In the rows, 128 means zero.
Known rows, with every step that occurs:
r > m > h > q > f > k: [146 141 155 115 141 114 106  94 160 163 118 140  96 141 172 132 200 108
 112 131 150 153 156 154  98 128 147 138 105  98  93 143 159 114 121 165
 103 102 165 197 117 137  95 126]
m > h > q > f: [125 156 124 118 149 136 114 120 129 170 103 128  87 143 165 128 172 110
 109 137 142 124 171 135 111 110 131 134 109 118 102 129 146 104 116 175
 111 102 171 166 129 138  97 142]
t > r: [127 121 120 148 147 127 118 119 145 157  74 124  92 153 164 138 128 131
 116 101 157 114 132 117 109 123 116 144 131 117 107 127 161  86 148 160
 123 108 177 150 126 141 107 140]
t > x > q > j: [143 156 135 112 161 133  78 113 132 160 104 116  69 123 196 137 154 109
  90  85 172 131 155  96 128 125 140 123 145 104 132 105 164  93 134 125
 116 111 159 161 161 148 114 150]
f > k: [120 119 128 143 150 117 116 117 144 142  95 132 100 146 189 141 140 110
 119 106 189 132 135 131 108 129 128 133 117 110 118 143 147 115 143 155
 121 124 151 179 130 133 125 127]
m > h: [125 139 128 123 145 123 111 116 123 147  87 118  86 151 159 136 155 116
 132 142 139 104 144 133 117 105 118 133 115 119 113 141 136 116 131 178
 109 106 173 161 113 131 118 136]
t > x > q > d > g > r > m: [210 129 146 139 137 124 103 110 167 173  99 123  73 144 170 126 116 137
 116  75 171 155 147 129 129 145 144 134 148  90 101  95 160  87 148 151
 127 106 169 165 122 147  96 153]
k > f > q > d > g > r > t > x: [150 108 120 157 134 121 142 146 177 198  91 120  56 169 167 127  91 114
  86  59 224 163 166 123 132 163 145 137 153 105  96 133 107 108 125 153
 150  97 200 194 151 113 124 176]
g > r > t > x > q > j: [161 139 129 128 155 124  82 112 160 175  92 115  53 151 177 130 128 110
  83  61 181 151 156 107 118 146 154 123 153  96 110 101 162  87 131 123
 123 107 181 165 176 158  94 159]
j > q > d > g > r > z: [174 159 143 150 125 140 101 137 148 154  70 136  91 131 160 114 122 109
 125  75 164 119 159 132 131 162 128 154 113 120 113 104 139  50 167 188
 158 123 168 161 113 144  91 137]
r > t > x > q: [143 127 122 128 158 121 104 109 160 175 105 118  59 157 168 136 134 116
 108  97 178 136 158 111 131 123 152 120 149  98 119 117 130 139 123 138
 103 106 189 166 153 157 106 175]
k > r > g: [117 118 120 141 143 143 123 113 162 154  84 137  93 175 146 148 145  97
 123 109 158  98 153 132 115 136 151 124 128 109 109 154 110 145 137 168
 126  92 161 144 137 150 112 130]
q > f > k > r > t > x: [132  96 132 162 141 116 127  91 212 170 102 156  95 149 177 159 140 108
  95  85 212 150 155 133  99 145 174 109 116  93  90 144 133 141 138 145
 138  89 173 192 145 139 115 154]
d > q > f: [135 129 120 124 155 145 122 114 144 163 105 125 103 116 191 123 140 132
 137 103 186 120 168 130  96 134 134 133 123 123  89 114 141 102 153 139
 115 118 136 172 122 157 121 165]
j > q > d > g > r > t: [156 138 140 143 137 129 115 141 158 156  76 119  62 160 170 117 106 104
 117  73 186 125 171 135 121 169 143 138 134 107 103 125 121  76 131 158
 142 119 180 158 133 150  98 156]
t > x > q: [145 140 124 125 155 124 102 115 142 166 104 123  77 132 176 140 136 125
 114 105 171 138 147 111 131 109 137 124 144 104 129 107 153 116 140 144
 109 110 171 158 142 149 113 160]
m > h > q > d > g > r: [166 167 122 143 134 136 122 137 125 161  91 113  66 167 163 120 119 102
 103 105 143 135 164 140 121 126 122 141 122 107 112 112 136  75 127 195
 131 101 178 144 123 127  89 139]
f > q > d > g > r > m > h: [184 133 163 116 121 124 113 122 152 171  93 117  79 153 155 116 131 116
 125 122 154 136 149 147 117 128 126 154 136 115  85 144 128  92 142 181
 146 106 183 173 104 113 101 144]
z > n: [133 119 117 133 173 126 122 112 128 141  88 115  87 146 172 138 142 112
 126 112 131 111 135 130 128 117 118 144 123 127 112 120 124 107 139 167
 121 140 157 128 116 131 128 118]
g > r > m > h > q: [163 140 142 117 144 115 101 108 132 163  92 121  76 165 137 122 166 108
 118 131 107 149 134 150 112 118 136 144 128 103 100 127 172  94 130 183
  91  97 184 151 122 151  84 126]
r > t > x > q > d: [158 127 124 123 155 110  99 112 169 176  90 113  53 155 179 136 143 122
 106  89 180 129 170 112 130 136 152 117 141  98 112 110 120 132 120 141
 123 116 188 167 150 161 112 177]
z > r > t > x > q > f > k > u: [152 107 117 135 123 101 130  85 198 178 124 159  97 166 187 153 147 125
 109  74 252 186 135 151 107 147 153 120 105 107  79 139 135 119 154 116
 119  99 182 221 155 144 109 155]
h > q > f: [122 139 122 127 163 146 121 125 135 173 101 129  92 139 179 125 157 111
 103 114 166 130 163 126 113 125 134 135 115 120 105 122 153 101 120 158
 114 117 155 162 148 146 105 144]
h > q: [119 141 119 124 165 139 113 131 120 156  96 117  77 153 171 127 149  96
 103 118 149 127 149 123 124 116 131 137 132 115 126 126 147 110 121 166
 100 119 165 143 147 148 110 138]
r > t > x: [128 109 125 142 156 124 115 113 163 163  94 116  65 161 170 145 127 117
 100 103 173 125 150 113 135 122 144 118 140 109 110 134 134 133 114 158
 117 108 191 170 146 144 121 162]
m > h > q > f > k: [128 155 130 128 141 120 115 114 147 162 114 140  96 139 180 136 174 104
 102 125 168 147 166 143  99 116 138 132 102 105 105 139 148 107 122 168
 120 105 166 190 131 129  98 134]
x > q > f: [140 135 120 122 159 136 110 110 144 179  97 136 100 127 175 124 153 131
 129 108 188 121 161 128 103 128 134 135 116 115 103 118 150 108 142 131
 114 120 144 171 137 152 100 154]
d > g: [131 131 123 155 153 153 133 130 130 144  98 121  87 152 176 132 108 111
 121 110 177 110 147 124 128 125 115 142 126 114 120 132 129 109 133 165
 117 113 153 156 122 119 118 139]
m > h > q > l: [120 165 123 100 162 118 102 136 121 158  84 120  79 150 155 142 174  97
 104 134 109 124 171 141 124 108 135 139 138 109 110 109 157 105 102 175
  90  91 164 131 133 152  89 143]
t > r > z: [145 127 124 160 137 132 106 109 156 160  68 139 106 147 147 133 145 128
 116  93 143 106 129 118 120 130 113 157 114 123 107 112 158  82 166 185
 133 108 187 161 112 141  97 136]
j > q > f: [112 145 143 114 148 133 107 127 141 161  88 136 101 114 181 129 157 119
 131 112 178 118 168 128 111 137 135 136 116 124 106 136 153  80 141 144
 127 123 153 173 132 156 112 147]
k > r: [119 111 120 138 154 133 121 107 145 154  79 135  98 151 157 145 139 100
 127 113 159 109 133 131 109 128 143 129 119 115 112 138 140 126 151 158
 113 101 155 135 127 143 121 134]
g > r > m > h > q > f > k > u: [156 132 154 134 121 102 125 103 172 161 105 157 105 155 168 138 181 126
 109 105 176 183 128 176  85 148 142 138  80  97  76 143 173  93 156 166
  95  99 167 211 125 136  87 113]
x > q > f > k > r: [138 124 123 135 146 119 112  94 177 173 102 163 116 125 178 139 157 107
 126  94 208 146 151 144  81 141 159 128 104  99 102 129 146 122 164 124
 122 105 136 174 133 146 102 142]
t > x > q > h: [146 149 145 108 152 133  73 122 145 188  96 138  68 130 174 147 136 121
 112 106 168 138 166 111 131 118 152 124 150 111 114 120 146 104 133 135
 117 103 171 150 132 166  99 170]
x > q > h > m: [152 154 163  89 149 142  61 131 139 177  96 141  79 132 161 139 169 108
 129 134 170 121 172 136 121 122 152 147 133 117  97 147 139 120 131 133
 118 111 152 156 103 177  94 154]

Rows:
[168 142 155 136 128 117 119  95 168 145 112 139  79 163 167 138 175  77
 110 110 145 145 154 156 106 139 160 135 109  84 105 139 121 127 133 179
 112  84 168 160 104 127 100 124]  f > k > r > m > h > q > d > g
[143 118 117 147 137 129 144 152 145 188  81 128  83 155 170 116 101 117
 109  74 216 142 156 134 119 160 123 153 135 116 102 132 120  86 146 155
 146 110 164 181 135 109 125 151]  k > f > q > d > g > r
[ 92 128 133 108 159 130 106 137 124 177  89 122  77 137 187 125 164  91
  93  87 196 125 154 110 115 148 131 147 137 121 118 148 133  99 129 123
 117 113 156 184 161 119 142 144]  k > f > q > j
[111 157 164  98 148 132  71 140 130 165  75 137  76 125 173 141 152 101
 128 115 159 115 170 125 123 137 149 137 134 125 108 150 138  78 131 145
 122 115 162 145 120 170 105 152]  j > q > h
[128 163 186  82 139 138  55 147 138 163  88 143  80 119 166 145 175  98
 129 140 161 118 178 136 127 132 156 144 131 126 100 168 143  92 127 145
 131 113 159 156 101 181 104 147]  j > q > h > m
[141 144 149 105 150 119 101 105 128 156 104 117  75 158 149 128 192  99
 120 144 105 129 144 143 119 112 138 141 124 106 109 138 150 120 116 177
  80  98 180 154 120 146 100 130]  r > m > h > q
[165 138 143 115 141 123 108 103 148 180  94 132  89 148 144 118 175 123
 117 126 124 149 149 157 101 128 141 142 114 108  79 126 177  85 127 175
 104  95 174 170 125 149  79 129]  g > r > m > h > q > f
[111 112 123 112 152 112 127 140 139 184  78 122  81 145 175 125 156 116
 115  99 198 123 158 125 117 148 130 142 129 126 111 146 114 116 133 147
 132 120 165 184 139 127 147 155]  k > f > q > d
[136 137 166 102 147 145  73 134 141 166  86 136  84 140 165 149 161 110
 123 140 164 115 166 136 124 125 144 145 126 126  89 165 140 117 124 155
 131 111 155 162  96 166 110 143]  q > h > m
[146 125 125 130 156 127 110 103 177 190 106 130  74 141 174 135 146 131
 105  94 195 140 172 116 119 131 155 118 134 102  99 116 137 129 121 131
 118 106 181 184 156 156  99 180]  r > t > x > q > f
[164 140 143 150 132 125 112 139 172 162  85 116  55 151 176 132  96 113
 101  65 189 144 173 120 139 158 150 125 146 101 108 116 131  75 129 162
 152 108 195 165 141 149 102 168]  j > q > d > g > r > t > x
[165 133 130 154 132 120  99  84 202 181 105 179 123 111 167 147 165 112
 111  79 196 157 149 130 109 140 166 126 100  95 107 106 149 119 180 152
 141  93 161 189 128 144  93 144]  t > x > q > f > k > r > z
[132 114 106 126 133 138 122 104 144 158  96 126  93 191 148 137 137 103
 131 113 170 111 141 140 129 123 128 135 140 128  96 153 121 113 130 162
 139 100 175 161 142 152 117 127]  z > r > g
[162 121 146 125 137 109 102  99 141 158  78 121  89 157 138 128 155 130
 139 132 119 128 123 152 107 122 130 143 122 110  88 136 170  97 145 180
 103 101 178 166 104 144  99 124]  g > r > m > h
[172 132 158 122 129  98  98  67 198 177 119 164 107 123 160 153 188 120
 123 114 168 166 148 151  95 125 175 118 109  82  92 130 157 135 153 141
 111  73 170 193 113 142  94 144]  t > x > q > f > k > r > m > h
[137 161 124 109 149 117 106 126 121 158  87 109  65 157 169 129 174 101
 110 128 125 115 169 131 121 114 128 132 115 115 118 124 130 106 113 188
 117 109 179 148 127 146 110 141]  m > h > q > d
[165 138 149 129 133 109 107  98 165 174 106 145  99 146 160 125 176 117
 112 116 151 172 145 165  91 133 149 140 107  95  82 131 179  89 138 168
 114  99 169 195 121 141  80 120]  g > r > m > h > q > f > k
[150 137 129 138 147 116 105 106 175 175 116 147 101 115 197 142 145 135
 104  89 213 164 161 121 110 125 149 120 122  97 111 116 161 108 146 128
 133 112 156 200 141 143 107 153]  t > x > q > f > k
[133 142 121 117 162 128 111 132 128 158  85 110  69 154 181 128 159 101
 104 105 149 122 164 123 122 131 132 134 127 118 118 118 139 103 118 168
 122 124 163 145 142 154 115 141]  h > q > d
[141 133 151 121 138 104 104  87 161 150 109 147  88 159 152 144 196  77
 117 129 129 149 136 158  99 121 164 133 112  87 109 148 146 135 138 171
  90  82 172 159 115 142 101 118]  f > k > r > m > h > q
[117 134 156  95 148 144  85 140 134 188  86 134  79 136 172 139 136 101
 113 127 177 121 166 120 121 119 140 144 148 139 101 164 120 105 133 149
 137 114 170 151 130 140 117 163]  f > q > h
[ 99 120 141 104 150 129 103 147 135 202  83 144  79 145 166 136 146 105
 115 108 196 133 163 125 117 141 143 148 141 131 101 164 115 110 128 136
 120 104 169 172 130 135 127 163]  k > f > q > h
[170 150 144 139 137 137 119 118 133 158 108 121  73 169 142 119 137 102
 113 120 125 149 140 152 121 120 133 151 131  97 100 125 155  92 130 187
  95  91 180 150 115 129  80 130]  d > g > r > m > h > q
[176 129 120 165 142 144 125 117 182 193 110 134  75 150 167 125  88 133
  98  72 214 160 168 126 119 142 150 128 142  92  91 103 142 100 135 138
 133  97 177 181 149 135  81 177]  d > g > r > t > x > q > f
[222 150 120 164 143 132 110 110 163 167  95 132  81 132 162 126 112 122
 108  59 147 147 150 124 150 137 128 148 126 110 114  60 123  71 172 186
 162 129 176 137 109 127  89 136]  t > x > q > d > g > r > z > n
[176 140 145 105 140 105  99 110 139 166  80 116  68 164 148 121 175 116
 118 118 110 139 146 153 109 131 139 140 122 106  92 119 162  88 127 189
 113 105 184 153 118 156  90 130]  g > r > m > h > q > d
[126 146 129 134 138 118 121 102 164 163 109 158 104 143 166 144 175  88
 105 119 164 148 161 151  89 123 158 125  95  98 102 141 142 120 140 167
 118  84 160 170 127 134  97 130]  m > h > q > f > k > r
[123 117 130 143 148 126 121 113 163 158  97 144 113 130 193 138 147 126
 118 106 205 134 151 137  94 138 131 132 105 113  97 140 154 106 142 147
 133 122 142 201 127 133 117 131]  q > f > k
[185 132 140 139 145 137 120 122 146 164  89 118  72 164 167 114 131 106
 107  88 150 146 148 143 121 150 136 150 135 101  98 108 156  81 128 176
 118 112 161 150 126 145  93 133]  h > q > d > g > r > m
[159 101 142 133 149 120 107 105 149 160  76 125  94 155 150 127 140 129
 136 109 145 135 118 144 109 137 136 143 131 112  89 132 178  95 149 162
 107 115 161 162 121 152 106 126]  g > r > m
[189 131 150 139 127 122 116 109 149 155  82 117  81 162 152 124 134 129
 135 113 139 124 143 153 114 138 126 145 117 105  86 126 142  87 138 188
 127 102 171 166  93 127  98 129]  q > d > g > r > m > h
[126 148 146 104 152 115  94 134 132 148  72 119  79 128 184 130 158 110
 131 104 162 106 166 123 124 143 133 133 123 122 117 129 138  83 137 157
 134 131 160 157 129 163 123 145]  j > q > d
[144 133 148 111 143 127 114  85 160 174 101 147  97 148 141 137 199  99
 121 136 120 131 155 155 100 126 162 134 105 103  84 139 152 127 131 170
  95  77 168 155 117 148  91 131]  k > r > m > h > q > f
[178 124 119 134 147 106 101 115 175 185  79 115  57 160 166 131 121 130
 104  73 182 149 162 121 121 144 154 118 146  97 103  99 144 105 133 148
 135 115 192 163 154 166  98 172]  g > r > t > x > q > d
[157 113 134 103 133 110 107  73 134 156  96 123  96 174 140 133 176 115
 153 147 124 122 118 159 118 108 127 144 127 126  82 150 151 104 137 169
 104  91 186 165 105 143 115 123]  z > r > m > h
[123 121 123 136 146 133 143 150 140 180  93 122  79 152 180 120 126 106
 110  90 215 126 164 125 125 150 121 150 132 118 111 144 100 113 131 151
 135 113 162 184 128 105 141 156]  k > f > q > d > g
[144 115 126 146 147 104 107  92 195 169 110 148  75 156 166 154 141  95
 103  83 201 163 149 128 109 137 178 110 135  80 118 131 127 154 146 131
 112  91 179 169 149 152 108 160]  f > k > r > t > x > q
[191 148 162 132 132 151  76 136 181 193 112 139  56 155 152 141 107 111
  99  96 198 163 181 132 139 135 169 139 155  92  86 135 131 112 123 139
 136  89 185 163 117 163  73 177]  d > g > r > t > x > q > h > m
[207 153 123 164 126 138 104 121 165 176  88 136  84 134 161 121 107 129
 107  65 175 142 154 118 141 142 132 142 129 102 117  76 146  75 166 181
 155 111 178 165 123 138  85 154]  t > x > q > d > g > r > z
[143 124 153 113 144 114 103  94 134 149  91 120  86 153 150 135 180 121
 140 147 118 107 133 143 116 114 130 139 119 113  99 147 148 124 130 171
  91 103 175 169 103 138 112 129]  r > m > h
